Each row was made from one walk, in order. Every step used is in the known rows, and no mark comes twice. Write each row's walk.
Known rows:
lato, duza: [ -7   5   2  -3  17 -12  -2 -11  -1  -3 -15   6 -13   2  -5  -5  -4   6
  -2   0   3  -8  -2   5 -16  -9  -3   5  -7  -1  -3   9   6   0   4]
pelu, mutod, memak: [-13  -3 -24  12   2   6  -5   4   2  -1 -10   1 -11 -24   8   2 -21  -8
   7  -2  17  -4  12 -15  30  -4   2 -30  18   6  -1 -12  16   4   1]
lato, duza, kalu, pelu, mutod, memak: [-30  11 -20   8  11  -2 -14  -5   3  14 -27   0  -2 -18  -2  -3 -27   7
  17  -6  17 -15   2  -4  -2 -17  -4 -22  34   3 -11 -12  10  10   7]
memak, mutod, duza, lato: [-18  16  -5  15  -1  -7 -13   7  -5   5   2  -3 -24   7  -6   1   1  -4
 -20  18   3  -2   2 -14  18  -1  -3  24  -2  -7   5 -11   2  -1 -11]
mutod, memak, lato, duza, getivi: [-20  23  -6  14  21   5 -12   7  -7 -11 -14  27  -2 -21  21   1 -13  -2
  21  17   9 -19   0  10  -9 -16  -8  -6 -15  -3 -13  -1  -7   7  -4]
fazuf, duza, lato: [  4  14  -1  -1  24 -16   7  -2 -13   6  -4 -25 -18  14  -2   1   9  11
  24   3  -2  10   6  15 -12  10   7  18   2 -19   6  18  13   3  -2]
memak, lato: [-10  15  -2   2  19   1 -13   0  -7  -5   0  25   4  -7  12   2  -2   0
  -3   7   2  -6   8   4  -9 -11  -2  13 -12  -1   0   9  -2   7  -7]
kalu, pelu, mutod, duza, vabi: [-20   8 -20  12  -2  -1 -12   5   2  27   8   1 -13 -16 -16   1 -51  -2
  -8   4  31 -14  -1 -18  17 -17  -4 -27  33  -2  17 -22  21   9  -1]
pelu, mutod, memak, lato, duza, gula, rado, getivi: [-34  12 -24  23  31  -5 -21  -2  -1 -21  -8  29 -10 -30  16  -5 -15   7
  27  36  16  -8  11 -13  43 -14   5 -15   4  17   2   4  14   6  -7]
vabi, duza: [ 11  10   1   0  18  -5  -5  -9   4 -21  25  -8   8   2   8  -9   6   1
 -11   3   7  -5  -8  -9  11  10  -9  -1   0   0  -6  -8   2  -5   1]
kalu, pelu, mutod, duza: [-18  -2 -24  14  -1  -3 -15  -9   9  26   6   1  -3 -18 -16   1 -44  -2
 -19   1  28 -10  -1 -21  29 -17  -2 -26  41   1  20 -25  25  14   5]
mutod, duza: [ -4  -2  -3   8  -5   2  -6   7  -4  10   3   4  -5  -6  -8  -3  -7  -5
 -24   6  -1  -1   5   0   4  -3  -6   2   2  -2   2 -22   4   2  -2]
pelu, mutod, duza: [-15  -2 -19  13   0   0 -11   2  -1   9  -6   3  -9 -12 -13  -1 -22  -8
 -28   8  12  -8  10 -16  24  -5  -2 -16  20   2   5 -19  17   4  -3]
duza, mutod: [ -2   8  11   5  -7   2  -1   4  13   1  -6  -7  -5   7   1   1  13  -4
   5   0  -9   5  -9   7 -23   5  -2  15  14  -4   4   1 -22   2  -4]
rado, getivi: [  0  -7   6  18  -5   1   0  -2   1   2   8   1  13   4  -2 -11  11   5
   7  19  -7   1   0  -7  18   1   4  13   7   9  -1   0  -6   1   0]
lato, duza, getivi: [-12  16   8   7  11  -6   1  -3  -4  -3 -14   1   0   5  -4  -3  -8   0
   6  17   3 -21 -15   8 -13  -4  -3  -1  -9 -11  -9   8 -13  -2   0]
kalu, pelu, mutod, memak, lato, duza: [-28  11 -30  15  28  -4 -21 -16   7   9 -15  23 -14 -32   5   1 -45   5
  13  -1  36 -15   3 -12  17 -31  -3 -26  27   6  10  -6  26  18   8]
lato, memak, mutod, duza, vabi: [-25  23  -3   7  11 -14 -13   4 -14   9   3  16 -19 -17   5  -8 -20  -4
 -18  14   3 -24  -4  -7   6  -6 -13  23 -27  -8 -18  -5 -15  -2 -19]
gula, rado: [ -2   2  -2   0   8  -2  -5   1   0 -21  10   7  10  -6   5  -1  10   4
   5  17  -4   7  -3  -2  26   3  -3   3   3   5   5   3   3  -5  -3]
vabi, duza, kalu, pelu, mutod, memak, lato: [-17  29 -24  15  23   6 -23   1   2  -9  13   5  21 -23  19  -6 -18   3
   0   1  25 -13   0 -16  18  -6  -7 -20  31   4 -12 -24   5  11  -2]
kalu, pelu, mutod, memak, lato: [-25   7 -31  15  13   3 -18  -7   8   9  -3  20  -4 -36   9   3 -42   1
  11   0  34 -11   5 -17  29 -26  -2 -31  31   6  15 -12  20  18   5]
lato, memak, mutod: [-21  12  -6   1  12 -17 -10 -15  -4  -2  -4  11  -7 -16   9  -8  -6  -2
  -9   7   3 -20  -7 -10  14  -5  -6  23 -22  -5 -16  11 -16   2 -12]
vabi, duza, kalu, pelu, mutod: [ -9  18 -15   6  14  -1 -13  -7   6  -4  16 -18  23  -3   1  -9 -12   1
 -10   1  20 -14  -8 -19  16   3  -5 -17  39  -2  -9 -19   3   4   1]
pelu, kalu: [  3  -4  -6   0   5  -5  -4 -17   4   5  -7   3   2  -7  -3   5 -16   5
  -3   0  15   0   4 -15  14  -5   2  -7  10   2  10  19   5   1  -1]
rado, gula: [  5  -7  -4 -19 -12   2   1  -2   1   3  -1  -2  15   6   9 -14  17  -1
  18   5  -8   7   0  -2  13   9   3  20   5  -4   7   3   3   0   6]
mutod, memak, lato, duza, gula, rado: [-21  22 -13   5  32  -5 -19   1  -3 -25 -11  29 -13 -28  25   0  -9   8
  30  22   7  -3   7   8   8 -15  -1  -7 -19  11   1   5   7   4  -5]
kalu, pelu: [ -4  -1  -6   2   0  -2  -5 -11  12  17   4  -2   2  -6  -7   0 -23   5
   6  -2  17  -2  -9  -5   8 -13   0 -13  23   1  17  -7   8  10   8]
mutod, memak, lato, duza: [-18  16  -9   9  26   1 -17  -1  -6  -9 -17  34 -14 -25  20  -2 -10   4
  13   3   9  -7  10   7 -11 -19 -10   0 -16   6  -8   0   7   8   1]
memak, mutod, duza: [-14   0  -7  12  -3   4 -14   7  -3   8  -4  10 -10  -2  -7   1  -4  -6
 -23   7   4  -5   0 -18  20  -5  -5   9  -7   0  -2 -15  -4   4  -7]

Which walk is each row?
[  4  27   4   3  21 -18  -3  -8   1 -25  31 -22 -12   9  10 -10  12   3
  -6  13   5   2  -7  -6   8  13  -7  19   5  -9   1  -3   8 -11  -3] => vabi, duza, lato
[-25  23 -13  10  19   4 -21   0  -5   6 -20  22  -1 -24  16  -2 -18  10
  20   0  12 -12   6   9 -16 -24  -9  -5   8   2 -13  -9   1  14   3] => mutod, memak, lato, duza, kalu, pelu
[ -3  14  -5  10  24   5  -4   9  -4   6 -19   7  -6  -8  19   4  10   3
  35  -6  -1   8   8  20 -31   0  -1   8  -1  -9  -3   7 -12  15  -4] => fazuf, duza, mutod, memak, lato
[-21  13  -8   9   8 -15 -14 -10  -6   8  -2  16 -10 -20   1 -11 -11  -4
 -25   9   3 -20  -1 -11  18  -9 -11  24 -20  -8 -16  -6 -12   3 -13] => lato, memak, mutod, duza
[  0  26   2  13  21   5 -16   2  12 -26  16  10   0 -15  28  -7  15  -4
   4   7   5   1  -4  -1 -12   3 -15  11   4   0  -7 -13 -20   3  -4] => vabi, duza, mutod, memak, lato
[  2   8   1   5  13   4  10   8 -14   7  -9 -15  16  10   0   3  -2   1
  25   9   3 -10  -8  15  -8  11   7 -10  -6 -23  -5  13 -11   7  -3] => fazuf, duza, getivi
[-23   9 -19   8  -3   5 -11   0   4  20  -8 -11  18  -7  -7   2 -22   2
   4  -4  14 -12  -1 -10   8  -6   5 -19  44   0  -3 -14   2  11   0] => duza, kalu, pelu, mutod
[-11  10   5   9  10  -3  -6  -1  12  -4 -26   6 -23  -8   9  -3   3   2
  19  -1  -1   0  -5  10 -29  -7  -9   7   7   0  -6  -2 -12   2   4] => lato, duza, mutod, memak
[-20  27   7   6  28  -7 -15  -7   4  -9 -19  26 -11  -1   7  -2   5   5
   1   8  -3  -9   0  13 -43 -14  -6  30  -8  -5  -3  15 -14   7  -6] => memak, lato, duza, mutod
[-11  27   0   1  15 -32  -3 -16  -5  -7  10 -10 -21 -10  10 -10   2   5
  -1  12  -9  -6   0   9  -3  -2  -1  36  -4 -16  -8  13  -3  -5 -11] => duza, lato, memak
[-25  11 -10   5   8 -18 -12  -8  -2   6  -2   7 -16 -18   3  -9 -17  -4
 -17  16  -1 -18  -3  -6  16  -6  -3  13 -25  -4  -9  -3 -14   2 -19] => lato, memak, mutod, duza, gula
[ -3  -4   2  17   7  -1  -4   1   0 -20  17  10  18  -3   1 -11  21   8
  13  34  -9   8  -5 -10  42   5   4  14  10  11   1   4  -3  -5  -3] => gula, rado, getivi
[-20  33   6   0  34  -7 -11   6 -17  -7  -7  29 -17  -3   8  -2 -18   7
   9   9   8 -16   4  11 -37 -16  -9  17 -27  -2  -8  18   2   1 -10] => memak, lato, duza, vabi
[-25  14  -9  17  29  -2 -17   1  -3 -23  -4  29  -6 -23  22  -8  -1  12
  33  35   1  -1   6   5  22 -14   1   1 -11  16   0   5   1   3  -6] => mutod, memak, lato, duza, gula, rado, getivi
[ -5  13   2   8  -5   4  -3  24 -13  13  10   5 -16  -2  -8  -1 -19  -4
 -12   7   1  -6   2   3 -10  -2 -10   2  -7  -3   1 -17   2  -6 -11] => mutod, duza, vabi
[-12  19  -1  16   3  11 -12  12   8  -6 -10  20  -8 -18  22   3   9  -5
  17   1  -5   3   2   9 -22  -8  -8  11   5   4  -1  -6 -21   8  -5] => duza, mutod, memak, lato
[  8  16  12   5  11  -3  -4  -4  16 -22  20 -11   3   6   9  -9  18  -2
  -7   2  -1   1 -14  -4 -12  14 -10  14  11  -4  -2  -8 -19  -3  -2] => vabi, duza, mutod
[-21   6 -17  13  -1   8 -13  13  -9  13  -9  -5   7  -6 -11   0 -12  -8
 -26   2   1 -10  14 -11   9   0   0 -10  28  -1 -11 -25   4   3  -7] => pelu, mutod, duza, kalu
[-26  20  -6   8   7  -9 -16   2 -11   9  -8   7   3 -15   3 -10  -2  -3
 -27   8  -7 -23  -1  -5   5  -5  -9  27 -14  -6 -32 -12 -25   3 -17] => lato, memak, mutod, duza, kalu
[-12  24  -2   8   8 -26 -10  -7  -7   6  12  -3 -24 -11   0 -11  -6   0
 -25  18  -9  -6   6   7   2  -4  -7  35   1 -16  -2 -10   2  -4 -12] => mutod, duza, lato, memak
[ -8  36  -2   4  32 -32 -11 -19   0 -28  27 -12 -15  -5  16 -16   8   4
 -15  18   6 -11 -11 -13  20   8 -10  39 -12 -12 -11   6  -6  -9 -13] => vabi, duza, lato, memak, mutod
[-29  13 -13   5  15  -7 -13 -11   2  15 -23  -4   2  -2 -13  -3 -25   9
   2  -1  13 -18  -2  -3  -8 -15   1 -11  33  -3 -10  -3   8  10   6] => lato, duza, kalu, pelu, mutod
[-24  23  -8   8  20   6 -18  10 -11  -5 -23  25  -1 -20  21  -1   0   4
  16   1  -2 -10  13  13 -23 -14  -9   6  -9   3 -24  -7  -6   7  -3] => mutod, memak, lato, duza, kalu
[-35  29 -17   5  31  -7 -23  -8  -6   8 -20  19   6 -11   0  -1 -26   9
  -2   3  18 -25   5   0 -17 -25  -1   1  19  -1  -7   5   7  15  -1] => memak, lato, duza, kalu, pelu, mutod
[-18  14  -2  11  -2   5 -10  21 -13   9   1   9 -18   2  -6   3 -14  -7
 -15  11   8 -10  -3 -14   6  -2  -8   6 -16  -3  -3 -13  -6  -2 -13] => memak, mutod, duza, vabi
[-23   6 -25  13  -6  11 -12   7   4  18 -12  -9  12 -21   2   2 -25   1
  15  -6  16  -8   3 -11  14  -9   2 -28  45   3  -9 -24   3  10   4] => duza, kalu, pelu, mutod, memak
[-34  21 -23  12  24   5 -21   8 -11  -4 -28  22  -6 -25  14   2 -15  -1
   8   3  11 -16  18  -2  -1 -15  -2 -12   9   6 -22  -5   6  10  -4] => pelu, mutod, memak, lato, duza, kalu
[-28  18 -10  11   5 -11 -21  -8  -3  23  -4   8   6 -19  -3 -10 -20   1
 -22   8   3 -24  -7 -10  11 -13  -8  18   3  -8 -21 -17 -16  10 -13] => lato, memak, mutod, duza, kalu, pelu
[-23  30  -3   4  15 -31 -10 -13  -5  -8   5  -5 -27  -6  10  -9   2   3
  -2  16  -1 -11  -5  -5  11  -1   0  41 -11 -15  -9  15 -10  -2 -16] => duza, lato, memak, mutod
[-29  18 -24  14   9 -27 -16 -21   7  21   9  -7 -20 -25 -13  -8 -43   0
 -19   9  23 -15   0 -13  28 -18  -3   2  39 -13  14 -15  22   8  -3] => kalu, pelu, mutod, duza, lato, memak
[-28  12 -25  11  29  -1 -18  -6  -6  -8 -22  28 -18 -30  15   1 -26  -2
   8   2  21 -14  15  -8  10 -20  -2 -16   4   4  -5  -1  18   9   1] => pelu, mutod, memak, lato, duza
[ -7  17  -1  11  -3 -10  -8   6  -5   5  10 -10 -23   3  -7  -2  -1  -1
 -19  14  -5   3   8   3   1  -1  -3  21  10 -10   7 -16  11  -5  -6] => mutod, duza, lato
